Each row comes from the steps of one walk. Every step used is in the known rows, and no mark comes twice. Write the walk behind each row, first mark first.
In the rows, 100 means zero.
Known rows:
mitas-favun: | 104 | 137 |  93 |  93 | 104 |  76 | 102 | 128 | 107 |  95 | 126 |  94 |  95 | 127 | 105 | 106 | 104 | 109 |  91 |  94 | 135 |  85 |  98 |
kogalen-feto-tibu-favun-mitas: |  99 | 113 | 107 | 112 | 126 |  98 | 110 | 124 | 109 |  63 | 112 |  88 | 102 | 114 |  92 | 102 | 111 |  94 |  87 |  97 |  92 |  71 | 118 |
lalav-dufo: |  95 | 143 |  85 | 122 | 124 |  83 | 113 | 132 | 119 |  85 | 115 |  76 |  86 | 113 | 116 | 108 | 102 | 150 | 101 |  77 | 117 |  81 |  91 |
favun-tibu-dufo-lalav: | 102 | 111 |  99 |  94 | 103 |  89 | 112 | 134 | 125 |  41 | 111 | 108 |  90 | 106 | 110 | 102 | 101 | 116 |  94 | 109 |  95 |  81 |  95 |
tibu-favun-mitas-gilesid: | 101 | 112 | 107 |  92 | 100 |  93 |  96 | 127 |  96 |  82 | 130 |  81 | 100 | 125 | 102 | 109 | 106 |  98 |  85 |  76 | 105 |  66 | 109 |
tibu-favun-mitas: |  93 | 111 |  98 | 109 | 108 | 106 | 110 | 129 |  96 |  61 | 114 |  85 |  96 | 115 |  99 | 108 | 104 | 104 |  79 |  93 |  98 |  67 | 110 |
tibu-dufo-lalav-feto-kogalen: |  92 | 111 | 114 | 103 | 124 |  95 | 104 | 141 | 135 |  56 | 117 |  94 | 100 |  83 | 114 |  92 | 121 | 130 | 132 | 101 |  97 |  80 |  97 |
fike-mitas-favun: | 120 | 134 |  91 |  98 |  99 |  80 | 113 | 136 | 108 |  91 | 117 |  90 |  97 | 120 | 113 | 111 |  90 | 116 |  92 |  95 | 127 |  80 |  99 |
midu-mitas-fike: | 123 | 128 | 108 |  97 | 110 |  84 | 105 | 122 |  96 |  82 | 133 |  81 |  98 | 130 | 120 |  90 | 105 | 112 | 110 |  82 | 107 |  78 | 121 |
kogalen-feto-tibu: | 115 | 134 | 115 | 118 | 142 |  76 | 111 | 111 | 117 |  75 | 117 |  88 | 100 | 117 |  90 |  87 | 120 | 110 | 107 |  97 | 105 |  88 | 111 |
feto-tibu-dufo-lalav: | 109 | 113 | 115 |  93 | 114 |  80 | 112 | 131 | 127 |  43 | 113 |  95 |  90 | 112 | 114 |  92 | 118 | 121 | 105 |  96 |  88 |  83 |  95 |
midu-tibu-favun: |  98 | 115 |  85 | 127 | 129 |  93 | 103 | 143 | 113 |  78 | 133 |  96 |  98 | 150 | 110 | 117 | 118 | 114 |  98 |  95 | 100 |  62 | 112 |
dufo-lalav-feto-tibu-favun: |  98 | 108 | 104 | 115 | 133 |  78 | 102 | 139 | 122 |  65 | 111 |  93 |  96 | 131 | 120 | 107 | 130 | 118 | 102 |  95 |  84 |  62 | 104 |
favun-tibu: | 103 | 121 |  95 | 111 | 122 |  97 | 118 | 119 | 107 |  65 | 113 |  96 |  93 | 118 |  89 | 106 |  98 | 104 |  82 | 105 | 107 |  86 | 107 |
mitas-midu-tibu-dufo-lalav: | 108 | 110 | 107 |  94 | 103 |  85 | 108 | 135 | 134 |  57 | 128 | 101 |  90 | 116 | 114 | 103 | 105 | 120 | 109 | 100 | 104 |  82 |  99 |
lalav-feto: |  97 | 124 |  96 | 123 | 113 |  85 | 107 | 131 | 109 |  80 | 122 |  88 |  91 | 107 | 116 | 102 | 104 | 148 | 108 |  87 | 110 |  69 |  91 |
mitas-favun-tibu: | 103 | 127 |  89 |  95 | 113 |  87 | 110 | 128 | 115 |  83 | 117 | 104 |  96 | 124 |  92 | 113 |  95 |  92 |  79 | 108 | 122 |  88 | 106 |
fike-mitas-favun-tibu-dufo: | 104 | 113 |  83 |  97 |  99 |  89 | 109 | 145 | 128 |  71 | 120 | 100 | 102 | 114 | 110 | 122 |  76 | 113 |  89 | 107 | 108 |  85 |  98 |
midu-mitas-gilesid: | 119 | 119 | 110 |  98 | 106 |  81 | 105 | 128 |  98 |  88 | 149 |  78 |  95 | 129 | 111 | 100 | 103 | 117 | 100 |  83 | 107 |  65 | 112 |
kogalen-feto-tibu-dufo-lalav: | 110 | 120 | 111 |  99 | 115 |  76 | 108 | 129 | 131 |  48 | 114 | 103 |  94 | 106 | 110 |  90 | 115 | 119 | 110 | 104 |  94 |  82 |  98 |
tibu-dufo-lalav-feto: |  97 | 113 |  97 | 109 |  99 |  81 | 105 | 143 | 126 |  59 | 119 | 102 |  89 |  98 | 129 | 101 | 103 | 151 | 113 |  95 |  98 |  67 |  84 |
midu-tibu-dufo-lalav-feto: | 100 | 109 |  96 | 114 | 106 |  85 | 109 | 150 | 134 |  61 | 127 | 106 |  89 | 106 | 129 | 104 | 104 | 150 | 120 |  92 |  93 |  64 |  90 |
dufo-lalav-feto-tibu-favun-mitas: |  98 | 100 | 111 | 105 | 120 |  99 | 115 | 135 | 114 |  51 | 106 |  90 |  94 | 110 | 108 | 102 | 116 | 106 |  90 |  90 |  78 |  64 | 110 |

Which walk is each row?
| 108 | 109 |  96 |  85 |  97 |  85 | 113 | 145 | 131 |  51 | 122 | 113 |  91 | 111 | 117 | 106 |  94 | 109 |  93 | 116 |  97 |  74 | 101 |  midu-mitas-favun-tibu-dufo-lalav
| 112 | 115 | 121 | 109 | 134 |  78 | 118 | 128 | 125 |  61 | 110 |  88 |  89 | 113 | 114 |  90 | 126 | 128 | 112 |  86 |  85 |  76 | 100 |  dufo-lalav-feto-tibu
|  98 | 106 |  96 | 115 | 117 | 111 | 116 | 137 | 106 |  64 | 125 |  91 |  96 | 126 |  99 | 111 | 105 | 103 |  87 |  90 |  92 |  64 | 117 |  midu-tibu-favun-mitas
| 110 | 104 | 101 | 109 | 100 |  84 | 111 | 148 | 140 |  67 | 123 |  99 |  92 | 100 | 131 | 112 |  91 | 146 | 120 |  95 |  98 |  68 |  93 |  fike-mitas-midu-tibu-dufo-lalav-feto
| 106 | 109 |  89 | 101 |  94 |  82 | 111 | 154 | 137 |  64 | 112 | 111 |  94 |  96 | 130 | 114 |  86 | 137 | 106 | 104 |  98 |  68 |  89 |  fike-mitas-favun-tibu-dufo-lalav-feto
| 103 | 116 | 119 |  89 | 100 |  97 | 109 | 103 | 104 |  78 | 119 |  73 |  94 | 101 |  87 | 104 |  92 |  97 |  86 |  92 | 125 |  93 | 110 |  favun-mitas-midu
|  99 | 100 | 122 |  89 | 110 |  90 | 103 | 120 | 123 |  70 | 110 |  82 |  96 | 106 | 102 | 109 | 106 |  94 |  93 |  96 | 102 |  78 | 111 |  dufo-lalav-feto-tibu-favun-mitas-midu
| 106 | 122 | 105 |  92 | 104 |  96 |  97 | 121 |  94 |  75 | 114 |  84 | 103 | 126 | 110 |  98 | 109 |  93 |  95 |  75 | 105 |  79 | 119 |  tibu-favun-mitas-fike
| 100 | 113 | 117 |  97 | 116 |  89 |  99 | 108 | 118 |  81 | 116 |  80 | 104 | 110 |  86 | 109 | 102 |  83 |  90 | 102 | 116 |  86 | 119 |  kogalen-feto-tibu-favun-mitas-midu
|  99 | 100 | 106 | 101 |  98 |  92 | 110 | 142 | 137 |  63 | 125 | 100 |  91 |  95 | 121 | 107 |  94 | 135 | 114 |  92 |  97 |  69 |  96 |  favun-mitas-midu-tibu-dufo-lalav-feto
|  95 | 110 | 111 |  93 | 101 |  96 |  99 | 113 | 106 |  79 | 118 |  76 |  99 | 112 |  92 | 114 |  97 |  91 |  82 |  97 | 120 |  83 | 113 |  tibu-favun-mitas-midu
| 100 | 104 | 103 | 102 | 105 | 100 | 108 | 133 | 132 |  72 | 140 |  86 |  99 | 117 | 103 | 114 |  87 | 116 | 105 |  90 | 107 |  86 | 107 |  favun-mitas-midu-tibu-dufo
|  97 | 111 |  93 | 116 | 123 |  89 |  96 | 134 | 120 |  87 | 134 |  90 | 100 | 148 | 105 | 122 | 114 | 102 |  98 |  98 | 112 |  70 | 114 |  mitas-midu-tibu-favun
| 124 | 116 | 106 | 114 | 119 |  94 | 119 | 127 | 122 |  87 | 132 |  83 |  95 | 127 | 102 | 113 |  93 | 115 | 107 |  90 | 115 |  83 | 115 |  fike-mitas-midu-tibu
|  96 | 105 | 108 |  93 | 122 |  96 | 109 | 152 | 146 |  62 | 124 | 105 | 103 |  88 | 114 | 101 | 109 | 113 | 125 | 116 |  95 |  76 | 107 |  midu-mitas-favun-tibu-dufo-lalav-feto-kogalen
| 110 | 120 |  90 |  96 | 114 |  89 | 117 | 135 | 116 |  81 | 128 | 103 |  95 | 126 |  98 | 113 |  89 |  93 |  81 | 114 | 112 |  78 | 114 |  midu-mitas-favun-tibu
| 109 | 118 | 103 |  97 | 111 | 100 | 101 | 128 | 102 |  78 | 123 |  89 | 103 | 135 | 110 | 101 | 110 |  92 | 101 |  73 | 101 |  77 | 125 |  midu-tibu-favun-mitas-fike
